In the rows, zero is written as 128.
Known rows, with every step that occurs:
burir/sukip/zuzi: 148,125,121,123,123,116,119,140,129,113,158,129,131,109,117,132,162,118,138,100,143,128,138,129,151,133,97,150,126,148,132,132,112,123,160,151,101,98,140,121,128,97,135,116,147,119,149,111,134,125,146,125,177,158,153,103,120,146,104,144,138,136,143,148,123,116,146,159,134,122,148,145,129,164,131,129,109,91,150,100
kenad/logig/sukip: 125,134,124,126,115,101,126,117,128,133,145,143,126,130,149,132,150,119,150,110,140,84,131,110,142,140,82,122,104,113,109,134,133,121,141,141,129,126,142,119,129,61,147,118,148,128,136,127,136,139,132,131,157,156,148,96,114,142,127,120,113,125,140,120,135,106,142,139,151,96,149,151,146,153,139,122,122,132,137,118
burir/sukip/zuzi/rulumev: 141,121,125,120,125,120,107,149,128,105,160,126,130,106,108,129,154,117,129,106,126,132,133,120,151,142,97,150,118,121,136,128,105,126,143,152,98,120,133,110,110,103,135,118,153,119,136,122,130,120,156,130,166,149,148,106,135,144,123,157,139,136,139,161,124,115,142,161,131,122,120,148,134,157,138,142,118,105,144,93
sukip/zuzi/rulumev: 153,106,125,135,124,121,106,154,129,101,149,125,127,119,132,131,142,113,131,104,107,131,136,116,152,132,91,132,112,106,133,139,110,126,132,157,107,122,139,109,109,95,128,119,159,121,116,124,120,121,154,132,152,159,151,126,138,127,130,140,151,131,148,158,120,109,146,164,132,108,113,139,132,142,132,120,125,119,142,103
rulumev/zuzi: 147,113,107,127,126,107,125,144,120,92,158,141,127,123,139,128,136,143,146,79,120,111,138,113,150,130,79,108,111,119,120,146,135,131,122,147,128,92,144,96,118,91,143,118,154,113,110,119,122,115,136,146,153,160,141,124,98,126,105,116,127,129,157,149,128,110,139,153,135,112,145,151,146,153,143,119,114,108,139,123
rulumev/logig: 137,108,114,110,124,106,129,137,142,98,146,141,132,139,122,118,135,137,135,77,129,100,126,134,126,115,86,103,113,119,97,155,133,119,138,144,140,104,131,114,125,83,130,116,156,116,118,126,111,130,137,140,166,160,153,117,97,130,113,102,124,134,154,132,132,102,151,154,139,100,129,157,149,147,148,113,102,114,151,118
zuzi/kenad/logig/sukip: 128,142,129,134,114,102,126,126,127,132,145,142,122,136,136,122,144,98,151,109,132,96,124,120,139,144,92,121,94,110,100,142,122,143,143,145,131,126,143,124,115,70,136,110,151,128,153,133,139,119,128,140,141,142,142,92,120,152,126,127,119,116,120,137,137,110,132,135,145,101,145,142,162,143,153,135,140,144,129,115
zuzi/rulumev/logig/sukip: 122,122,130,101,140,103,125,127,140,111,152,133,142,127,115,117,128,118,136,92,133,99,113,124,128,127,80,118,110,90,101,146,141,125,132,152,125,120,117,95,100,96,134,120,159,113,125,149,103,130,133,141,160,134,147,108,102,143,136,132,113,134,140,130,130,99,142,152,145,113,109,166,172,150,162,135,114,125,149,109
kenad/logig: 135,120,123,137,112,110,115,138,129,120,145,148,120,129,149,134,147,121,141,100,129,93,136,116,146,133,88,108,104,114,109,146,119,114,131,136,135,127,151,131,135,55,153,123,154,126,119,113,135,130,151,136,149,170,146,110,123,119,117,105,121,125,151,132,132,102,134,144,143,90,140,139,137,139,134,114,118,135,136,115
kenad/zuzi/rulumev: 138,112,113,133,126,126,117,155,122,124,152,147,121,117,141,157,146,120,132,107,109,120,141,124,155,142,81,106,106,89,126,153,109,127,104,145,123,122,122,117,123,88,157,116,152,110,117,123,119,113,161,130,137,171,139,114,140,117,126,127,127,123,129,139,134,113,116,163,136,94,110,146,133,126,144,106,132,123,140,103
kenad/zuzi/rulumev/logig/sukip: 125,135,116,103,156,102,118,136,129,127,142,134,133,127,123,146,140,122,139,103,128,106,132,121,134,137,76,123,101,90,101,144,139,126,116,150,135,119,93,100,117,100,132,116,159,100,124,144,103,118,136,123,157,149,142,102,129,130,140,127,114,127,120,125,138,105,128,152,150,104,112,168,159,136,169,127,124,125,145,95
kenad/burir/sukip: 126,126,115,126,118,120,126,135,132,127,176,137,131,105,112,136,174,122,133,91,136,111,127,126,136,120,90,118,114,116,130,138,126,118,151,139,123,102,145,132,137,94,170,123,132,117,135,118,144,133,160,120,170,172,131,93,116,142,86,137,114,136,146,137,136,126,133,155,140,107,154,134,144,145,128,142,117,108,152,101
burir/sukip/zuzi/rulumev/logig: 136,127,123,99,148,104,102,151,126,102,148,127,129,120,87,125,143,127,132,101,133,134,127,113,137,123,104,146,116,126,107,139,117,116,152,157,116,113,115,105,111,106,119,123,169,104,130,132,113,119,143,136,175,142,154,108,123,139,129,146,134,139,137,157,135,98,150,159,138,128,116,157,144,161,156,150,100,103,141,83
burir/rulumev: 136,94,119,128,116,129,150,145,141,107,167,135,142,107,118,127,143,120,126,77,130,99,137,131,150,126,76,110,110,99,123,149,105,120,127,155,99,113,155,128,133,90,155,112,128,124,132,103,138,133,153,130,167,156,127,108,113,138,103,115,133,126,163,131,120,97,142,159,130,106,138,137,136,159,142,128,112,126,151,132
rulumev/logig/sukip/zuzi/kenad/burir: 135,144,108,115,144,85,109,134,124,132,148,108,121,140,102,126,148,121,140,111,133,120,116,119,131,112,108,134,99,130,100,139,136,124,154,156,139,112,122,107,129,118,109,123,142,99,148,132,121,111,114,118,166,154,149,95,128,151,120,144,137,118,120,147,134,122,149,147,150,119,147,142,163,148,158,157,128,122,125,112
rulumev/logig/sukip/zuzi: 139,122,116,104,141,96,122,130,132,111,138,118,132,132,123,119,137,133,142,104,133,108,129,120,132,126,93,145,114,135,107,139,146,118,154,159,117,103,118,107,117,102,107,119,155,108,129,136,105,132,111,131,180,149,163,104,107,146,129,134,134,128,139,138,125,105,164,149,148,118,139,163,149,164,151,126,104,101,144,119
logig/sukip/burir/rulumev: 146,113,133,118,135,124,150,130,144,134,164,119,153,115,125,115,143,107,124,97,138,103,128,119,136,123,86,126,110,107,127,149,129,134,138,159,86,115,129,126,116,100,139,105,131,131,132,117,124,131,136,119,193,143,139,93,103,156,110,139,136,121,150,123,133,99,147,160,132,118,151,137,154,173,132,143,114,126,158,132
sukip/burir/rulumev: 151,95,126,128,125,132,140,151,145,113,168,121,141,125,122,116,142,112,113,89,124,113,128,120,139,124,94,113,113,111,130,156,114,124,134,156,95,116,139,133,118,98,148,107,138,133,123,108,130,122,155,121,190,158,138,108,114,136,105,123,148,126,167,133,135,94,143,169,127,115,146,131,140,168,126,140,105,123,161,133
sukip/zuzi/kenad/logig: 145,129,117,142,130,95,102,148,115,124,136,131,104,142,136,132,141,112,140,123,122,118,136,117,150,137,108,130,97,136,107,142,104,128,143,152,127,124,148,126,129,75,117,112,155,119,147,110,140,106,137,133,145,160,156,107,146,134,124,131,153,112,131,162,133,105,143,142,142,102,135,134,139,141,146,133,135,137,118,108
logig/rulumev/zuzi/kenad: 143,104,119,134,140,105,141,142,126,104,161,130,124,134,116,126,126,120,137,81,116,125,126,110,146,138,84,129,100,96,113,142,131,151,123,155,128,78,132,98,106,91,141,110,136,115,114,128,139,97,127,156,140,128,140,110,116,145,122,129,142,121,145,160,115,119,125,158,130,114,149,156,164,144,153,136,142,126,113,132

Rows:
144,102,120,107,145,116,135,149,143,120,160,115,141,137,100,111,130,129,120,88,136,115,125,124,126,107,92,103,109,120,102,162,125,120,136,157,113,114,125,122,120,101,125,117,146,122,114,116,112,118,142,125,203,156,146,110,103,132,102,112,140,127,165,126,139,80,155,167,130,124,139,144,155,165,146,143,93,119,158,126 -> sukip/burir/rulumev/logig
136,127,109,109,151,95,129,134,132,129,157,95,137,120,91,130,154,142,137,108,132,118,127,113,131,109,90,135,112,130,104,138,141,107,143,169,112,113,120,115,143,120,119,127,123,101,125,115,128,136,119,111,200,159,139,100,120,141,112,135,123,117,135,131,129,94,155,158,155,116,149,149,148,164,152,152,116,120,137,118 -> kenad/burir/rulumev/logig/sukip/zuzi
131,144,116,125,136,81,120,127,118,117,147,133,111,137,137,126,133,120,165,106,130,106,133,100,141,142,97,117,93,113,98,136,133,149,128,148,140,107,137,106,113,77,131,115,153,115,136,131,134,104,118,148,141,135,143,104,113,148,115,122,119,117,124,148,140,104,123,135,149,109,155,148,169,148,164,147,134,141,111,113 -> rulumev/zuzi/kenad/logig/sukip
135,104,114,110,138,110,137,147,147,100,165,130,144,121,98,118,135,133,128,68,138,97,127,128,131,111,81,107,110,111,94,156,123,115,128,154,118,113,136,125,132,97,130,122,139,115,122,110,125,127,140,138,175,153,132,111,97,130,107,102,124,129,155,127,124,78,152,158,139,109,126,152,143,156,160,134,99,122,154,121 -> burir/rulumev/logig
133,134,136,131,139,106,130,131,137,150,161,115,124,136,120,113,139,94,130,118,138,104,128,109,136,133,106,122,94,108,105,144,107,141,133,151,105,133,135,141,117,80,132,110,138,132,155,119,138,110,136,121,177,130,145,83,127,154,113,132,136,108,131,134,142,87,134,145,138,117,146,129,164,165,148,165,130,154,130,123 -> zuzi/kenad/logig/sukip/burir/rulumev
131,121,111,138,111,110,126,142,128,124,169,132,121,132,122,126,149,110,133,96,119,123,116,136,140,125,96,103,97,102,118,151,113,134,140,144,136,111,152,130,131,94,154,115,134,122,138,116,141,112,145,129,133,171,128,103,128,138,101,129,136,123,136,150,136,127,123,155,135,102,139,122,150,129,140,137,145,133,133,119 -> zuzi/kenad/burir
141,130,114,137,136,107,129,139,124,135,168,97,130,113,102,125,158,107,132,114,122,127,131,121,147,129,99,142,98,113,122,136,111,128,144,167,102,117,139,122,135,121,133,113,114,114,152,109,149,117,126,112,166,153,131,91,140,157,107,145,144,115,122,145,126,106,136,155,141,115,150,129,153,162,145,165,140,133,128,115 -> logig/sukip/zuzi/kenad/burir/rulumev
127,114,131,146,122,107,131,134,128,137,152,145,110,147,133,131,139,107,135,103,119,111,122,116,147,145,90,129,96,91,95,143,110,136,133,140,137,107,136,132,124,51,143,112,139,133,130,121,153,113,141,144,136,137,142,92,138,142,135,126,135,122,131,145,122,109,129,148,144,96,135,143,151,131,148,133,145,152,109,122 -> zuzi/kenad/logig/rulumev
129,136,113,130,115,111,125,141,131,132,175,137,120,115,92,131,167,111,134,90,134,128,118,136,139,129,99,122,106,114,124,144,108,139,154,143,128,106,149,135,132,98,159,117,130,118,153,118,149,112,149,122,151,153,122,82,126,154,87,144,129,130,129,153,139,130,126,156,133,114,146,123,159,143,143,154,132,118,143,96 -> zuzi/kenad/burir/sukip
147,111,121,115,140,101,98,159,125,96,142,125,125,134,111,123,129,130,128,100,118,123,133,118,137,122,95,130,109,117,107,143,124,116,133,160,121,119,119,98,105,104,112,119,167,108,114,131,101,123,137,142,166,161,157,126,128,129,137,130,144,131,140,155,128,101,151,162,139,119,108,157,145,146,152,131,112,123,137,103 -> sukip/zuzi/rulumev/logig
137,137,121,126,127,99,110,128,120,134,134,122,121,127,148,134,152,125,149,127,131,101,141,106,144,138,95,144,108,134,114,131,132,118,147,148,119,124,138,114,132,72,124,122,151,124,136,121,130,135,125,123,166,156,166,101,128,136,138,134,130,120,137,135,128,107,149,142,154,102,152,150,139,158,133,125,121,120,132,117 -> kenad/logig/sukip/zuzi
135,124,121,99,129,105,137,118,140,114,147,139,141,133,122,118,138,130,147,86,146,92,116,127,119,116,78,120,108,115,97,146,150,125,146,149,130,104,124,106,113,88,131,117,152,117,127,141,109,135,118,144,174,144,149,103,90,149,122,118,118,131,146,123,129,110,154,148,147,107,138,159,161,153,152,122,108,111,154,122 -> rulumev/logig/sukip
147,111,109,148,125,107,123,156,127,124,170,105,124,123,99,133,151,112,125,105,118,141,131,125,151,124,103,123,97,117,121,147,94,125,137,166,104,114,152,133,141,116,134,118,119,114,143,95,149,110,142,113,162,164,126,100,143,140,100,139,153,112,135,159,125,104,134,164,132,113,143,120,136,150,141,157,139,136,128,115 -> sukip/zuzi/kenad/burir/rulumev
139,134,112,133,124,104,114,129,121,138,153,116,123,122,119,134,159,108,142,118,124,131,121,118,145,130,105,139,101,124,126,134,127,137,154,159,117,113,146,122,126,112,124,115,134,111,154,130,137,112,125,118,158,162,144,89,133,158,111,155,148,117,117,153,129,131,137,153,145,113,153,131,156,144,137,149,145,123,124,114 -> logig/sukip/zuzi/kenad/burir
133,105,123,107,134,107,119,145,135,101,149,140,132,134,108,122,126,127,133,83,120,109,120,127,127,118,86,109,108,95,94,150,129,123,128,145,129,121,122,104,110,96,135,118,165,116,115,137,109,123,144,148,151,156,141,119,106,129,128,112,128,134,152,145,132,98,144,162,136,109,101,153,155,136,162,123,112,131,143,106 -> zuzi/rulumev/logig
132,124,111,119,147,109,111,158,128,115,140,140,125,132,121,150,135,132,137,97,115,117,137,124,142,127,86,105,106,97,97,154,123,119,107,150,142,120,107,107,121,93,136,118,163,98,110,130,102,114,148,134,148,169,142,113,131,110,131,119,121,129,135,141,138,105,127,159,140,100,101,160,145,126,163,119,119,128,133,93 -> kenad/zuzi/rulumev/logig
153,127,124,116,160,109,148,140,128,112,166,111,136,126,108,105,122,106,141,92,132,126,129,108,139,131,99,123,95,112,120,145,125,156,124,165,97,102,126,105,104,118,126,101,135,120,141,126,124,95,122,135,180,123,136,98,109,166,103,138,139,111,139,151,143,96,132,152,132,137,163,141,171,174,153,174,123,129,134,127 -> logig/sukip/burir/rulumev/zuzi/kenad
160,104,117,122,155,122,137,151,132,106,168,109,132,125,122,118,132,129,125,87,123,126,138,108,135,125,99,106,105,115,126,155,128,127,116,159,99,99,132,113,117,106,141,112,141,119,105,107,121,108,142,135,191,152,142,118,106,134,96,122,142,118,170,147,135,91,139,158,130,127,156,137,147,167,139,147,104,122,142,129 -> sukip/burir/rulumev/zuzi
147,115,106,127,131,101,130,149,120,94,157,133,122,136,126,121,129,120,147,76,120,120,131,122,144,137,95,106,103,115,114,146,124,152,122,151,133,87,144,104,116,98,135,107,151,111,135,118,127,96,134,153,135,144,139,118,105,138,105,117,140,121,147,165,129,117,125,151,129,115,147,137,157,145,157,138,131,124,121,118 -> rulumev/zuzi/kenad
130,144,130,132,131,98,116,121,134,149,145,129,119,153,142,117,135,92,136,119,134,106,124,111,128,136,107,125,94,115,106,145,124,141,145,145,125,126,137,130,113,73,128,104,160,135,156,131,123,106,130,124,168,140,155,88,125,155,120,135,135,117,128,141,145,110,132,141,142,112,151,132,173,148,139,145,137,144,132,120 -> zuzi/kenad/logig/sukip/burir
138,127,130,99,142,106,129,125,141,126,144,123,141,143,128,115,130,125,133,99,140,101,117,121,117,112,90,119,109,123,109,150,150,124,151,152,121,107,115,111,110,95,115,111,160,119,136,144,95,124,123,132,193,143,158,100,92,148,121,128,126,129,149,125,144,109,160,154,142,121,147,152,169,163,139,134,100,111,163,125 -> rulumev/logig/sukip/burir
141,129,113,129,125,110,107,143,124,132,166,121,126,107,110,141,178,127,132,107,132,137,132,121,143,123,102,138,124,140,137,135,118,111,160,149,114,102,143,129,141,106,144,124,139,119,132,109,139,130,150,116,174,180,144,100,128,142,94,153,133,130,142,153,133,125,145,161,141,112,155,133,127,152,122,142,117,95,144,98 -> kenad/burir/sukip/zuzi
139,136,112,109,142,93,120,133,128,113,141,124,125,139,108,115,129,111,143,106,141,118,122,130,136,122,107,144,107,132,102,137,133,137,159,158,129,103,127,108,112,110,91,111,151,109,159,136,116,111,103,135,166,134,157,97,114,155,133,138,149,123,128,150,125,109,154,144,142,122,136,158,161,155,161,142,121,119,135,110 -> rulumev/logig/sukip/zuzi/kenad
149,98,119,125,143,112,142,137,126,102,161,133,129,129,133,135,134,139,138,83,111,120,133,105,144,133,77,133,110,98,122,138,138,134,123,152,125,81,129,96,114,78,149,116,131,118,95,124,136,120,135,156,151,144,144,115,106,128,120,127,126,135,157,142,109,120,137,164,141,107,154,164,148,152,142,118,127,111,130,134 -> logig/rulumev/zuzi
139,134,108,136,139,87,113,147,113,106,145,135,100,143,134,130,129,122,153,98,121,118,139,110,146,135,97,103,94,116,97,147,118,140,114,141,148,109,152,106,123,76,136,118,161,115,128,121,139,97,137,153,135,152,140,113,118,127,107,109,128,114,136,158,141,99,122,140,140,106,145,141,153,145,159,140,133,140,108,114 -> rulumev/zuzi/kenad/logig
